Each row was made from one path, in order. Every step used is in the known rows, and no mark comes twice. Write each row's path.
Known rows:
sugupog/tegi: [ 0.00  0.14  0.49 -0.15  0.23 -0.42 -0.27 -0.20 -0.40 -0.20  0.15 -0.26
  0.12  0.00  0.44 -0.03  0.28 -0.24 -0.06 -0.57 -0.04]
benad/tegi/kitusog: [ 0.02  0.11  0.26 -0.56  0.07 -0.59 -0.32 -0.18 -0.21  0.17  0.18 -0.31
 -0.29 -0.27  0.42  0.11  0.20  0.23 -0.07 -0.14  0.16]
kitusog/benad/tegi: [ 0.22  0.18  0.53 -0.39 -0.06 -0.44 -0.41  0.00 -0.25 -0.02  0.09 -0.29
  0.03 -0.31  0.43 -0.22  0.15 -0.25  0.13 -0.41  0.01]
gugo/kitusog: [-0.03  0.02  0.12  0.14  0.29 -0.55 -0.05 -0.04 -0.40  0.06  0.13 -0.38
  0.07 -0.33  0.40  0.08  0.36  0.05 -0.06 -0.39 -0.08]
kitusog/benad: [ 0.12 -0.01  0.44 -0.12 -0.12 -0.41 -0.32  0.12 -0.35 -0.05  0.03 -0.24
 -0.15 -0.32  0.42 -0.10  0.25 -0.25  0.15 -0.42 -0.08]
benad/tegi/zevol/gugo/kitusog: [ 0.02  0.11 -0.32 -0.16  0.00 -0.55  0.07 -0.23 -0.30  0.31  0.21 -0.17
  0.25 -0.01  0.35 -0.03  0.09  0.28 -0.17  0.27  0.06]
zevol/benad/tegi/kitusog/sugupog: [-0.04  0.03 -0.27 -0.41  0.05 -0.54 -0.46  0.01 -0.14  0.36  0.08 -0.21
 -0.26 -0.58  0.46  0.07  0.11 -0.05 -0.13 -0.19  0.21]
zevol/gugo/kitusog/benad: [-0.04  0.07 -0.15  0.27 -0.12 -0.37 -0.03  0.22 -0.40  0.11  0.08 -0.21
  0.13 -0.35  0.38 -0.05  0.29 -0.15 -0.06 -0.03 -0.17]
benad/tegi/zevol: [ 0.17  0.03  0.24 -0.48  0.01 -0.56 -0.20 -0.29 -0.26  0.15  0.16 -0.24
 -0.04  0.03  0.40 -0.08  0.09  0.14  0.03 -0.15  0.15]
kitusog/tegi/zevol/gugo: [ 0.03  0.00 -0.38 -0.20 -0.32 -0.51  0.02 -0.10 -0.29  0.34  0.16 -0.01
 -0.29 -0.05  0.29 -0.06  0.14  0.11  0.18  0.02  0.07]
gugo/kitusog/sugupog/tegi: [-0.10  0.20  0.12  0.23  0.45 -0.50 -0.23 -0.09 -0.42 -0.09  0.06 -0.07
  0.58 -0.36  0.42 -0.05  0.29 -0.07 -0.28 -0.45 -0.11]
benad/tegi: [ 0.20  0.17  0.46 -0.35  0.15 -0.51 -0.26 -0.22 -0.25  0.04  0.16 -0.38
 -0.02 -0.14  0.44 -0.07  0.22 -0.01  0.14 -0.37  0.06]
benad/tegi/kitusog/sugupog: [ 0.02  0.13  0.04 -0.37  0.12 -0.61 -0.41 -0.04 -0.20  0.30  0.10 -0.10
 -0.06 -0.53  0.42  0.08  0.15  0.42 -0.13 -0.08  0.15]
zevol/gugo/tegi/kitusog/benad: [-0.22  0.01 -0.16 -0.19 -0.33 -0.24 -0.09  0.25 -0.28  0.09  0.01 -0.30
 -0.59 -0.55  0.34  0.22  0.22  0.03 -0.28 -0.16 -0.08]
gugo/tegi/kitusog: [-0.23 -0.04  0.08 -0.24  0.08 -0.39 -0.11  0.10 -0.29  0.08  0.06 -0.47
 -0.63 -0.53  0.39  0.35  0.30  0.25 -0.27 -0.48  0.01]
benad/tegi/zevol/kitusog/sugupog: [ 0.14  0.15 -0.34 -0.03  0.15 -0.64 -0.33 -0.23 -0.23  0.32  0.12 -0.07
  0.14 -0.23  0.30 -0.04  0.15  0.31 -0.29 -0.14  0.13]
sugupog/tegi/zevol/gugo/kitusog: [-0.16  0.10 -0.32  0.09  0.08 -0.44  0.05 -0.25 -0.45  0.02  0.19 -0.04
  0.32  0.15  0.36  0.00  0.17  0.03 -0.37  0.01 -0.04]
tegi/kitusog/benad: [-0.04 -0.08  0.23 -0.32 -0.18 -0.47 -0.36  0.15 -0.29  0.04  0.05 -0.15
 -0.37 -0.46  0.40  0.04  0.22  0.03 -0.10 -0.21  0.01]
zevol/kitusog/sugupog: [ 0.00  0.05 -0.19  0.28  0.21 -0.53 -0.29  0.04 -0.35  0.27  0.07 -0.17
 -0.01 -0.42  0.33  0.12  0.38  0.12 -0.23 -0.39 -0.05]

Which path is each row?
[-0.07 -0.03 -0.53  0.25  0.16 -0.45 -0.11  0.08 -0.31  0.24 -0.01 -0.28
 -0.22 -0.46  0.27  0.21  0.28  0.33 -0.49 -0.42 -0.03] : gugo/tegi/zevol/kitusog/sugupog
[-0.01  0.17  0.36  0.01  0.28 -0.45 -0.35 -0.09 -0.39 -0.06  0.05 -0.08
  0.31 -0.22  0.43 -0.03  0.22 -0.09 -0.13 -0.48 -0.03] : kitusog/sugupog/tegi
[-0.02  0.06  0.17 -0.09  0.16 -0.49 -0.27 -0.19 -0.39 -0.09  0.03  0.07
  0.27 -0.02  0.40 -0.08  0.10  0.08 -0.22 -0.23  0.06] : kitusog/sugupog/tegi/zevol
[ 0.04 -0.07 -0.22  0.07  0.03 -0.56 -0.14 -0.18 -0.34  0.17  0.13 -0.20
 -0.19 -0.03  0.31  0.11  0.29  0.14 -0.22 -0.23  0.05] : tegi/zevol/kitusog
[ 0.22  0.07 -0.03 -0.40 -0.40 -0.43 -0.21 -0.07 -0.27  0.13  0.11 -0.04
  0.00 -0.05  0.36 -0.19  0.02 -0.06  0.02  0.18  0.07] : kitusog/benad/tegi/zevol/gugo
[ 0.04 -0.05 -0.43  0.24  0.13 -0.58 -0.23 -0.06 -0.35  0.33  0.06 -0.03
 -0.03 -0.22  0.29  0.09  0.26  0.31 -0.30 -0.12  0.04] : tegi/zevol/kitusog/sugupog
[ 0.20  0.07  0.31 -0.52 -0.20 -0.49 -0.36 -0.13 -0.25  0.01  0.10 -0.12
 -0.03 -0.10  0.39 -0.24  0.01 -0.11  0.05 -0.20  0.08] : kitusog/benad/tegi/zevol
[ 0.01 -0.27 -0.13 -0.14 -0.03 -0.46 -0.16 -0.06 -0.29  0.25  0.09 -0.35
 -0.30 -0.05  0.44  0.03  0.14 -0.26  0.05 -0.24  0.12] : tegi/zevol/benad
[-0.06 -0.04 -0.23 -0.11  0.14 -0.41 -0.34 -0.12 -0.31  0.08  0.02 -0.04
  0.09 -0.11  0.47 -0.08  0.05 -0.36 -0.20 -0.29  0.10] : kitusog/sugupog/tegi/zevol/benad
[ 0.01  0.10 -0.06 -0.01 -0.01 -0.43 -0.38 -0.17 -0.36 -0.17  0.10  0.01
  0.12 -0.03  0.31 -0.13  0.18 -0.28 -0.40 -0.46 -0.03] : sugupog/tegi/zevol/kitusog/benad
[-0.10  0.08  0.37 -0.33 -0.08 -0.39 -0.46  0.01 -0.32 -0.25  0.09 -0.05
 -0.12 -0.32  0.43 -0.04  0.19 -0.19 -0.23 -0.38  0.01] : sugupog/tegi/kitusog/benad
[-0.04  0.05  0.00 -0.13 -0.09 -0.38 -0.05 -0.27 -0.43  0.00  0.14 -0.04
  0.16  0.34  0.37  0.01  0.10 -0.04 -0.18 -0.01  0.04] : sugupog/tegi/zevol/gugo
[-0.09 -0.08  0.00 -0.08  0.06 -0.56 -0.28  0.07 -0.31  0.24  0.05 -0.10
 -0.21 -0.53  0.39  0.21  0.26  0.36 -0.11 -0.11  0.07] : tegi/kitusog/sugupog
[ 0.08 -0.12 -0.10 -0.07 -0.25 -0.46  0.05 -0.13 -0.39  0.28  0.13 -0.17
 -0.15  0.16  0.36  0.08  0.15  0.23  0.00  0.20  0.03] : tegi/zevol/gugo
[-0.13 -0.10 -0.69 -0.04  0.01 -0.57 -0.05  0.01 -0.23  0.38  0.13 -0.17
 -0.27 -0.42  0.37 -0.10  0.20 -0.27  0.05 -0.35  0.06] : gugo/kitusog/tegi/zevol/benad
[-0.09  0.13 -0.11  0.02  0.20 -0.58 -0.07  0.05 -0.29  0.19  0.16 -0.21
 -0.10 -0.49  0.35 -0.04  0.35 -0.08  0.14 -0.56 -0.07] : gugo/kitusog/tegi
[-0.09 -0.07 -0.39  0.16 -0.03 -0.49  0.17 -0.12 -0.42  0.24  0.15 -0.16
  0.05  0.01  0.34  0.07  0.22  0.23 -0.18  0.22 -0.03] : tegi/zevol/gugo/kitusog
[-0.08  0.06 -0.06  0.02 -0.01 -0.26  0.08  0.08 -0.35  0.16  0.06 -0.53
 -0.33 -0.22  0.37  0.22  0.31  0.05 -0.10 -0.37 -0.11] : zevol/gugo/tegi
[-0.15 -0.03 -0.47  0.11  0.31 -0.47 -0.22 -0.10 -0.34  0.10  0.05 -0.05
  0.36 -0.27  0.43 -0.08  0.12 -0.28 -0.38 -0.27  0.03] : gugo/kitusog/sugupog/tegi/zevol/benad
[-0.25 -0.02 -0.23 -0.13 -0.11 -0.30  0.04  0.10 -0.29  0.23  0.08 -0.41
 -0.63 -0.39  0.36  0.40  0.28  0.28 -0.28 -0.14 -0.01] : zevol/gugo/tegi/kitusog
[-0.09 -0.06 -0.59  0.29  0.01 -0.52  0.08  0.01 -0.42  0.35  0.06  0.03
  0.30 -0.22  0.33  0.08  0.19  0.39 -0.24  0.39 -0.04] : tegi/zevol/gugo/kitusog/sugupog
[ 0.07 -0.04 -0.05 -0.25 -0.11 -0.59 -0.12 -0.09 -0.28  0.24  0.13 -0.10
 -0.32 -0.16  0.32 -0.11  0.18  0.06  0.21 -0.33  0.09] : kitusog/tegi/zevol
[ 0.06 -0.07 -0.22  0.07 -0.13 -0.49 -0.30  0.00 -0.34  0.09  0.07 -0.12
 -0.19 -0.18  0.29 -0.03  0.22 -0.12 -0.21 -0.30 -0.01] : tegi/zevol/kitusog/benad
